Known rows, with every step that occurs:
M-X-Z: [ 2.24  1.71 -2.80  1.07  1.01 -2.63 -5.44 -3.05  2.04  0.99 -0.23 -3.44
  0.57  1.17 -0.22 -4.81  0.40 -0.22 -7.22  3.19 -1.29]
A-Q-Z-E-X-M: [ 2.29  0.62 -2.89 -1.31  1.83  1.11 -3.88 -0.42  2.00  2.29  1.39 -5.86
  0.74  0.12 -1.27 -1.35 -1.89 -1.59 -3.97  4.30  0.42]
Q-Z-A-E-X: [ 4.14  0.08 -1.57 -2.08  0.56 -1.69 -4.32 -2.86  3.39  1.45 -0.49 -1.35
  0.99 -1.76 -0.14 -3.51 -1.46 -1.56 -6.04  4.24  2.51]
X-Z-Q-E-A: [ 1.00 -0.67  0.48 -0.56 -0.16 -1.55 -2.40 -2.71  1.64  1.09 -0.20 -1.65
  0.23  1.08  0.62 -5.78 -3.46  0.86 -5.61  3.77 -1.22]
Z-A-E-X-M: [ 4.60  1.11 -3.14 -0.76  0.54  0.39 -3.35 -1.97  1.57  0.50  1.10 -3.71
  1.29 -2.98  1.03 -0.70 -3.31 -3.08 -5.54  6.76  2.60]
A-E-X: [ 6.46  3.06 -4.73  1.16  1.51 -0.53 -3.43 -2.08  1.41  1.57  1.62 -2.34
  0.80 -2.52 -0.86 -2.54 -1.97 -2.10 -5.37  3.68  1.65]
E-A: [ 1.75  0.51 -3.93  0.67 -0.20 -0.69 -3.62 -0.77  0.89  1.00 -0.04  0.07
  1.92  0.73  1.80 -4.70 -1.93  0.44 -4.33  3.53  0.88]
A-E-X-M: [ 5.90  2.96 -5.29  0.81  1.25  0.43 -3.41 -1.77  1.42  1.23  1.92 -5.73
  1.02 -2.10 -0.46 -1.32 -2.30 -2.77 -5.40  5.15  2.73]
Q-X: [ 5.67  0.73 -5.04  2.10 -0.11 -0.36 -4.52 -2.91  0.61  1.19  0.29 -1.83
 -0.16 -0.54 -0.18 -3.76  0.07 -0.46 -5.84  2.63 -0.55]
X-A-Q-Z: [ 0.05 -1.47 -0.82  0.50 -1.29 -0.55 -3.71 -1.91  2.40  2.92 -0.15 -1.62
  0.27  1.08 -0.52 -4.84  0.31  1.03 -4.84  2.96 -0.92]
X-Z-A: [ 0.55 -1.01 -1.63  0.22 -0.65 -1.63 -4.40 -3.37  1.63  0.09 -0.70  0.40
  2.55  1.04  1.70 -5.51  0.28  0.53 -5.91  4.92 -0.61]
A-Q-Z-E: [ 1.38 -0.18 -2.41  0.31  0.93 -0.16 -1.89 -0.74  1.23  3.52  0.41 -2.66
  1.44  0.28 -1.62 -3.67 -0.61  1.41 -3.55  2.79 -1.38]
E-X-A-Q: [ 2.61  0.87 -1.73  0.80 -0.41  1.22 -4.77 -1.33  1.13  1.42  1.75 -0.47
 -0.27 -1.45 -0.08 -2.20 -2.33 -2.02 -4.27  3.97 -1.06]
A-Q-Z: [ 1.83  0.06 -3.49  1.37 -0.11  0.60 -3.11 -1.78  1.76  3.21  0.61 -2.42
  0.24  0.70 -1.23 -4.86  1.32  1.03 -4.37  1.85 -0.71]
E-A-Q: [ 1.36  0.59 -2.91  0.92 -0.77  1.36 -2.72  0.14  0.65  1.95  1.18 -0.62
  0.80 -0.40  0.56 -3.95 -2.33 -0.62 -3.14  3.33 -0.33]
A-E: [ 5.07  1.93 -4.69  2.33  0.58 -0.93 -1.61 -2.30  0.93  2.34  0.72 -2.44
  1.64 -1.78 -0.77 -3.59 -1.02  0.22 -5.05  3.39  0.75]
Q-E-X-Z: [ 2.90  2.30 -0.88 -0.67  0.75 -1.95 -5.88 -3.18  1.67  0.79 -0.43 -2.39
  0.90  0.34 -0.65 -4.29 -0.67 -1.46 -6.25  3.18 -0.70]
A-Q-E: [ 2.38  1.80 -1.58  2.06 -0.51  1.12 -1.62 -1.65 -0.39  3.29  0.37 -2.15
  0.16 -1.70 -1.44 -2.79 -0.97  0.17 -4.08  2.25 -2.47]
M-X: [ 3.43  2.20 -4.45  1.97  1.00 -1.05 -4.00 -1.98  0.71  1.74  0.10 -2.75
 -0.17 -0.25  0.20 -2.86 -0.42  0.21 -6.59  2.68 -1.24]
Q-Z-A: [ 1.01 -1.84 -2.49 -0.48 -0.57 -1.34 -3.67 -2.91  2.20  1.57 -1.34  0.09
  1.75  1.08  1.62 -5.09  0.80  1.48 -5.78  3.55  0.43]
Q-E-X-M: [ 3.98  2.53 -3.22  0.04  0.56  0.40 -4.56 -2.09  0.51  1.32  0.50 -4.79
  0.50 -0.72  0.19 -1.16 -1.73 -1.94 -5.69  4.49  0.50]
M-X-Z-A-E: [ 2.43  1.01  0.36 -0.57  0.46 -3.35 -3.76 -3.48  2.75  0.81 -0.63 -3.32
  1.20 -1.71 -0.35 -3.51 -1.87 -1.39 -7.38  5.13 -0.21]
M-X-Z-A-Q: [ 0.44  0.16  0.46 -0.18 -0.13 -0.36 -4.50 -2.49  1.88  1.04  0.19 -2.39
  0.03 -0.83 -0.26 -3.50 -1.16 -1.52 -6.15  4.48 -2.68]
E-A-Q-X: [ 3.81  0.15 -2.45  0.77 -1.07  1.13 -4.16 -0.51  1.08  1.40  0.88 -1.64
 -0.77 -1.46 -0.28 -3.40 -2.74 -2.00 -4.20  3.25 -0.56]
X-A: [ 1.46 -0.41 -2.84  1.75 -0.93 -1.27 -3.71 -2.35  0.96  1.44 -0.27 -0.08
  1.52  0.59  1.44 -4.11 -0.83  1.12 -5.35  3.92 -0.67]

Rows:
[ 3.39 -0.07 -0.15 -0.06  0.07 -0.13 -3.08 -3.14  0.79  1.53  0.53 -0.86
 -1.63 -1.39  0.45 -2.30 -3.97 -0.39 -5.94  3.94 -1.77] => Z-Q-E-X-A
[ 5.33  0.75 -4.04  2.54 -0.52  1.65 -3.61 -1.99  0.30  2.05  1.47 -2.44
 -1.27 -1.73 -1.48 -3.11 -0.43 -1.40 -4.84  2.61 -1.82] => A-Q-X
[ 1.74 -0.37 -2.29  1.45 -1.13  1.89 -2.16 -1.68 -0.05  1.77  0.74  0.59
  0.87 -1.74  0.63 -2.97 -1.20 -0.18 -4.01  4.37 -1.64] => Z-A-Q
[-0.22 -0.35  2.52 -0.39 -1.55 -0.37 -2.99 -2.96  1.07  1.70 -0.87 -1.14
  1.11 -1.03 -0.42 -4.03 -1.09 -0.51 -4.97  4.35 -2.85] => X-Z-A-Q-E
[ 6.45 -0.51 -5.19  2.84  0.41  1.04 -2.41 -3.49  0.57  1.23  1.52 -2.03
 -2.08 -0.86 -0.25 -3.86 -1.54  0.23 -6.06  2.73 -1.55] => Z-Q-X
[ 3.74 -0.98 -2.41  0.60 -1.42  2.63 -3.50 -1.95  0.63  0.86  1.12 -3.68
 -0.60 -2.25  0.33 -1.22 -1.67 -2.53 -5.06  5.86 -0.87] => Z-A-Q-X-M
[ 3.86 -0.80 -2.35  1.34 -1.23 -1.54 -5.17 -2.97  1.20  0.84 -0.26 -1.00
 -0.19 -0.49  0.84 -3.66 -1.00 -0.67 -6.39  3.75 -0.91] => Q-X-A
[ 0.21 -0.53  0.27 -0.10 -0.49 -1.43 -4.66 -1.99  2.88  2.87 -0.49 -3.60
 -1.31  0.41 -1.03 -3.65 -0.49 -0.02 -6.40  2.78 -1.79] => M-X-A-Q-Z
[ 0.83  0.09 -0.58 -0.44  0.29 -2.49 -5.35 -3.28  2.13 -0.07 -1.12 -1.61
  0.97  0.42  1.22 -4.09 -0.69 -0.50 -7.43  4.70 -1.52] => M-X-Z-A
[ 0.95  0.28  1.39 -1.25  0.64 -2.33 -3.35 -2.61  2.46  1.21 -0.78 -3.52
 -1.23  0.49  0.04 -4.57 -4.31 -0.04 -7.16  3.41 -2.13] => M-X-Z-Q-E-A
[ 2.42  1.03 -0.15  0.63  1.02 -1.90 -2.77 -3.87  1.47  1.77 -0.06 -4.53
 -1.78  0.21 -1.19 -4.09 -2.11  0.51 -7.64  2.83 -3.31] => M-X-Z-Q-E
[ 0.52 -0.65 -1.93 -0.35 -0.75  0.18 -3.56 -0.44  2.49  2.58 -0.02 -1.65
  0.66  1.11 -0.19 -5.35 -0.78  0.37 -4.02  2.58  0.48] => E-A-Q-Z
[ 2.85  0.75 -2.72  0.50 -0.09 -0.77 -5.68 -2.16  1.30  0.57  0.48 -0.01
  0.56 -0.35  1.31 -2.97 -1.78 -1.39 -5.54  4.16  0.19] => E-X-A
[ 0.07  0.75  0.05 -1.92  1.61 -3.92 -4.70 -0.51  2.02  0.52 -0.81 -3.05
  2.03  1.36  0.61 -3.88 -3.86 -0.58 -5.88  4.37 -0.92] => M-X-Z-E-A
[ 2.06  0.00 -1.53 -1.06  0.28 -1.15 -6.24 -3.29  2.08 -0.74  0.04  0.49
  1.67  0.24  1.49 -4.33 -0.92 -1.67 -5.92  5.10  0.30] => E-X-Z-A
[ 5.55  0.02 -1.32  1.06 -0.78 -2.32 -3.56 -3.02  1.73  1.52 -0.13 -2.68
  0.02 -2.53 -0.69 -2.96 -2.27 -1.46 -6.34  4.34  0.30] => Q-X-A-E
[ 1.31  1.13 -1.07 -0.43 -0.72 -1.37 -3.14 -1.11  0.56  1.98 -1.18 -1.00
  1.52 -0.21  1.12 -3.98 -2.49  0.50 -4.80  3.12 -0.29] => Q-E-A
[ 4.25  2.57 -2.64  0.35  0.66 -0.53 -4.56 -2.35  0.24  1.50  0.06 -1.61
  0.31 -1.22 -0.16 -2.44 -1.34 -1.33 -5.52  2.54 -0.53] => Q-E-X
[ 0.99  0.38 -1.62 -0.07  0.35  0.57 -1.42  0.99  0.07  2.20  1.14 -0.89
  2.17 -0.97  0.06 -2.71 -4.32 -0.01 -2.57  4.21 -1.03] => Z-E-A-Q
[ 3.90  1.74 -4.80  0.09  2.09  0.49 -3.82 -0.74  0.23  0.70  1.42 -4.24
  1.99 -0.22  0.61 -0.68 -2.81 -1.40 -4.47  5.42  0.91] => Z-E-X-M
[ 1.67  0.70 -1.77  1.13 -0.21 -2.10 -4.71 -2.22  1.44  1.52 -0.50 -2.07
 -0.20 -0.19  1.10 -2.66 -1.57 -0.04 -6.97  3.82 -1.53] => M-X-A
[ 6.30 -1.06 -1.63  1.66 -0.55 -0.93 -1.34 -3.79  1.66  1.75  1.28 -2.94
 -2.07 -2.83 -0.78 -3.09 -4.06 -0.56 -6.40  4.34 -0.47] => Z-Q-X-A-E
[ 0.90  1.31  2.47  0.23 -0.81 -0.86 -3.19 -1.72  0.61  2.89 -0.62 -3.71
 -1.49 -2.15 -0.99 -1.24 -2.61 -0.87 -6.18  3.18 -3.71] => M-X-A-Q-E
[ 3.52  0.07 -3.01  0.29 -0.97  2.05 -4.21 -0.26  1.25  1.19  1.32 -4.99
 -0.59 -0.90  0.06 -2.18 -2.90 -2.71 -4.46  4.99  0.36] => E-A-Q-X-M
[ 3.56  2.73 -2.17  0.34  0.23  2.55 -3.76 -1.29  0.17  2.14  1.55 -5.47
 -0.65 -1.93 -1.24 -0.46 -2.19 -2.66 -4.55  4.41 -0.61] => A-Q-E-X-M
[ 4.84  0.69 -4.67  2.24 -0.64  2.48 -3.66 -1.59  0.56  1.61  2.03 -5.71
 -1.16 -1.09 -0.96 -1.87 -0.90 -2.09 -4.89  4.33 -0.62] => A-Q-X-M
[-0.16  0.82  1.26 -1.49  1.12 -1.82 -3.94  0.18  1.84  1.37  0.33 -3.70
  1.20  0.01 -0.93 -3.06 -4.33 -1.19 -4.71  4.49 -2.08] => M-X-Z-E-A-Q
[ 3.00  0.41 -3.05  1.81  1.63 -1.02 -3.40 -3.66  2.00  0.89  0.99 -3.58
 -1.35  0.87 -0.35 -4.77 -1.32  0.61 -7.36  3.40 -2.29] => M-X-Z-Q
[ 1.54  0.51 -2.59  0.66  1.13 -2.43 -3.27 -2.07  0.96  1.12 -0.10 -1.75
  3.34  1.46 -0.08 -4.82 -0.97  1.22 -4.85  4.01 -1.05] => X-Z-E
[-0.27 -0.04  0.06 -0.94  0.44 -0.84 -3.06  0.10  1.17  1.33  0.57 -1.65
  2.71  0.72 -0.35 -4.54 -3.61 -0.45 -3.04  4.63 -1.02] => X-Z-E-A-Q
[ 1.37  0.67 -0.69  1.44 -0.49  0.04 -3.85 -1.57  1.16  2.22  0.59 -2.68
 -1.14 -1.29 -0.44 -1.95 -1.89 -0.82 -5.67  3.57 -2.61] => M-X-A-Q
